Every row comes from one small tree of marks. The marks that hang from a mark follow it in brackets, in the order of their numbers. Every link used is in the known rows. Which tree was each row made from?
Known rows:
k264(k746(k77 k393 k570(k916(k226(k486))))): +4.61 -0.47 +0.66 -0.67 -0.93 -1.62 +1.34 -0.77 +0.27 -0.06 -0.42 +0.73 +0.74 -0.32 +0.27 +0.34 -0.19
k486(k264): -0.12 +0.07 +0.88 +2.67 -0.20 +0.01 +0.42 +0.95 +0.50 +0.64 -0.54 +0.96 +0.64 -1.41 +0.54 -0.57 +0.61
k746(k77 k393 k570(k916(k226))): +6.01 -2.00 +0.52 -0.23 -0.12 -2.64 +1.79 -0.54 +1.22 +0.37 -0.97 +0.79 +0.71 +0.08 +0.76 -0.57 -1.91
k226(k486(k264(k746(k77 k393)) k916(k570))): +3.67 -0.44 +0.23 +1.09 -1.21 -0.68 +1.30 +1.52 +0.02 +0.13 -0.43 -0.19 +0.63 -1.64 +0.07 -0.19 -0.97
k562(k226(k486(k264(k746(k77 k393)) k916(k570)))): +2.62 -1.49 +0.64 +0.58 -0.84 -0.74 +1.51 +2.38 -1.55 +0.67 -0.24 +1.37 +1.25 -0.75 +0.32 -0.23 -1.48
k393(k746(k77 k570(k916(k226)))): +1.45 -0.42 +0.74 +0.55 -0.49 -1.95 +0.60 +2.48 +0.11 +0.01 -0.47 +1.57 +0.80 +0.27 +0.29 -0.63 +0.01
k916(k226(k486(k264)) k570): +4.58 -0.66 +0.84 +0.10 -0.70 -0.62 +1.46 +2.72 +3.46 +0.65 +0.87 +0.31 +1.50 -0.81 +0.54 -0.30 -3.04
k486(k264(k746(k570)) k916): +3.43 +0.39 +0.73 +4.57 -1.64 +0.03 +0.88 +2.75 -0.72 +0.14 -0.04 +1.18 +0.07 -1.91 +0.13 -0.39 +0.89
k226(k486): +0.18 -0.26 -0.24 -0.85 -0.29 -0.82 +0.87 +0.78 +0.57 +0.32 -0.63 -0.28 +1.05 -0.90 +0.33 -0.24 +0.11
k570(k916(k226(k486))): +1.56 +0.10 -0.04 -0.13 -0.22 -1.39 +1.47 -0.78 +0.37 +0.16 +0.64 +0.49 +1.43 -0.45 +0.51 -0.48 +0.25
k916(k226(k486(k264(k746))) k570): +4.68 -0.27 +1.00 +0.06 -0.95 -0.44 +1.37 +2.48 +3.22 +0.52 +1.06 +0.42 +1.47 -0.87 +0.42 -0.03 -2.67
k226(k486(k264(k746(k77)) k916(k570))): +3.39 -0.27 +0.23 +1.25 -1.33 -0.35 +1.20 +2.21 +0.04 +0.02 -0.23 +0.01 +0.58 -1.96 +0.06 -0.23 -0.82
k486(k264(k746(k77)) k916(k226 k570)): +5.83 +0.21 +1.11 +3.59 -1.89 +0.09 +1.60 +2.66 +0.57 +0.23 +0.51 +1.54 +0.58 -1.51 +0.27 -0.41 -2.91
k570(k916(k226(k486(k264(k746(k77)))))): +1.88 +0.07 +0.34 -0.04 -0.64 -1.15 +1.64 -0.93 +0.15 -0.01 +0.56 +0.71 +1.36 -0.92 +0.39 -0.32 +0.06
k562(k226(k486(k264(k746(k77 k570))))): +1.15 -1.65 +0.88 -0.19 -0.75 -0.63 +1.28 +2.87 -0.91 +0.62 -0.24 +1.52 +1.33 -1.07 +0.35 -0.13 -0.33
k486(k264(k746(k393)) k916): +2.48 +0.69 +0.65 +4.15 -1.33 -0.20 +1.02 +0.60 -1.44 +0.30 -0.43 +0.90 +0.29 -1.30 +0.15 -0.32 +0.35

Which tree is each row?
+5.62 +0.13 +0.12 +2.71 -0.98 -0.54 +1.39 +2.73 +1.05 +0.49 +0.49 +1.21 +0.75 -0.29 +0.54 -0.71 -3.10 -> k486(k916(k226 k570))
+2.37 -1.76 +0.63 +0.58 -1.03 -0.99 +1.66 +2.70 -1.60 +0.62 -0.42 +1.32 +1.20 -0.91 +0.29 -0.26 -0.90 -> k562(k226(k486(k264(k746(k77 k393 k570)) k916)))
+5.31 -0.75 +0.99 -0.47 -0.90 -0.84 +1.65 +1.68 +3.09 +0.55 +0.55 +0.35 +1.45 -0.60 +0.46 -0.05 -3.59 -> k916(k226(k486(k264(k746(k77 k393)))) k570)
+1.36 -0.01 +0.18 +0.42 -0.30 -1.25 +1.52 -0.58 +0.42 +0.20 +0.66 +0.49 +1.43 -0.80 +0.48 -0.55 +0.44 -> k570(k916(k226(k486(k264))))
+1.32 +0.16 +0.05 +1.46 -1.38 -0.35 +1.27 +1.63 -0.62 +0.05 -0.29 -0.16 +0.74 -1.92 +0.01 -0.24 +0.48 -> k226(k486(k264(k746) k916))
+1.12 -0.71 +0.83 +0.40 -0.71 -1.95 +0.84 +2.79 +0.25 -0.02 -0.44 +1.07 +0.89 -0.27 +0.18 -0.65 +0.22 -> k393(k746(k77 k570(k916(k226(k486(k264))))))
+1.34 -0.65 +0.56 -0.13 -0.61 -2.11 +0.78 +2.67 +0.19 -0.05 -0.46 +1.10 +0.90 +0.08 +0.20 -0.59 +0.03 -> k393(k746(k77 k570(k916(k226(k486)))))
+5.03 -0.11 +0.80 +4.23 -1.26 -0.14 +1.49 +3.29 +1.23 +0.60 +0.60 +1.15 +0.68 -1.34 +0.49 -0.90 -2.57 -> k486(k264 k916(k226 k570))
+2.04 +0.26 +1.24 +2.55 -0.93 -0.20 +0.72 +1.18 +0.69 +0.27 +0.38 +1.20 +0.70 -1.58 +0.33 -0.08 +1.47 -> k486(k264(k746(k570(k916(k226)))))
+2.16 -0.10 +0.34 -0.22 -0.52 -1.49 +1.73 -1.62 +0.07 +0.10 +0.33 +0.52 +1.36 -0.61 +0.39 -0.28 -0.13 -> k570(k916(k226(k486(k264(k746(k77 k393))))))
+1.05 -0.41 +0.61 +0.83 -0.26 -1.84 +0.20 +2.34 -0.38 -0.03 -0.72 +1.49 +0.50 +0.14 +0.26 -0.64 +0.81 -> k393(k746(k77 k570(k916)))
+2.62 -0.46 +0.21 +1.24 -1.56 -0.61 +1.44 +2.33 -0.25 -0.04 -0.50 -0.08 +0.59 -2.11 +0.03 -0.31 -0.06 -> k226(k486(k264(k746(k77 k570)) k916))
+5.17 -0.31 +1.08 +3.29 -2.05 -0.73 +2.11 +1.91 +0.07 +0.26 -0.19 +1.12 +0.62 -1.29 +0.26 -0.43 -2.09 -> k486(k264(k746(k77 k393 k570)) k916(k226))
+4.22 +0.32 +0.99 +4.05 -2.10 -0.16 +1.70 +3.01 +0.24 +0.21 +0.50 +1.29 +0.67 -1.62 +0.20 -0.43 -0.75 -> k486(k264(k746(k570)) k916(k226))
+0.93 -1.17 +0.04 +0.30 -0.60 -0.76 +1.41 +2.65 -1.77 +0.69 -0.22 +1.36 +1.36 -0.44 +0.39 -0.43 -0.78 -> k562(k226(k486(k916)))
+5.69 -2.27 +0.64 -0.38 -0.34 -2.66 +2.00 -0.26 +1.39 +0.32 -0.92 +0.33 +0.81 -0.48 +0.65 -0.61 -1.73 -> k746(k77 k393 k570(k916(k226(k486(k264)))))
+1.53 -0.16 +0.76 -0.48 -1.11 -0.92 +1.98 +0.45 +1.69 +0.51 +0.13 +0.13 +1.73 -0.56 +0.36 -0.11 -1.73 -> k916(k226(k486(k264(k746(k393)))))
+5.14 -1.99 +0.57 -0.02 -0.05 -2.09 +1.15 +0.36 +1.27 +0.55 -1.85 +0.70 +0.28 -0.01 +0.73 -0.46 -1.99 -> k746(k77 k393 k570)
+6.22 -0.01 +1.13 +3.33 -1.70 -0.36 +1.74 +1.69 +0.51 +0.36 +0.20 +1.24 +0.64 -1.08 +0.30 -0.35 -3.12 -> k486(k264(k746(k77 k393)) k916(k226 k570))
+4.61 -1.45 +0.52 +0.69 -0.11 -2.44 +1.50 +0.09 +1.53 +0.50 -0.11 -0.01 +0.93 -0.26 +0.57 -0.46 +0.53 -> k746(k393 k570(k916(k226(k486(k264)))))
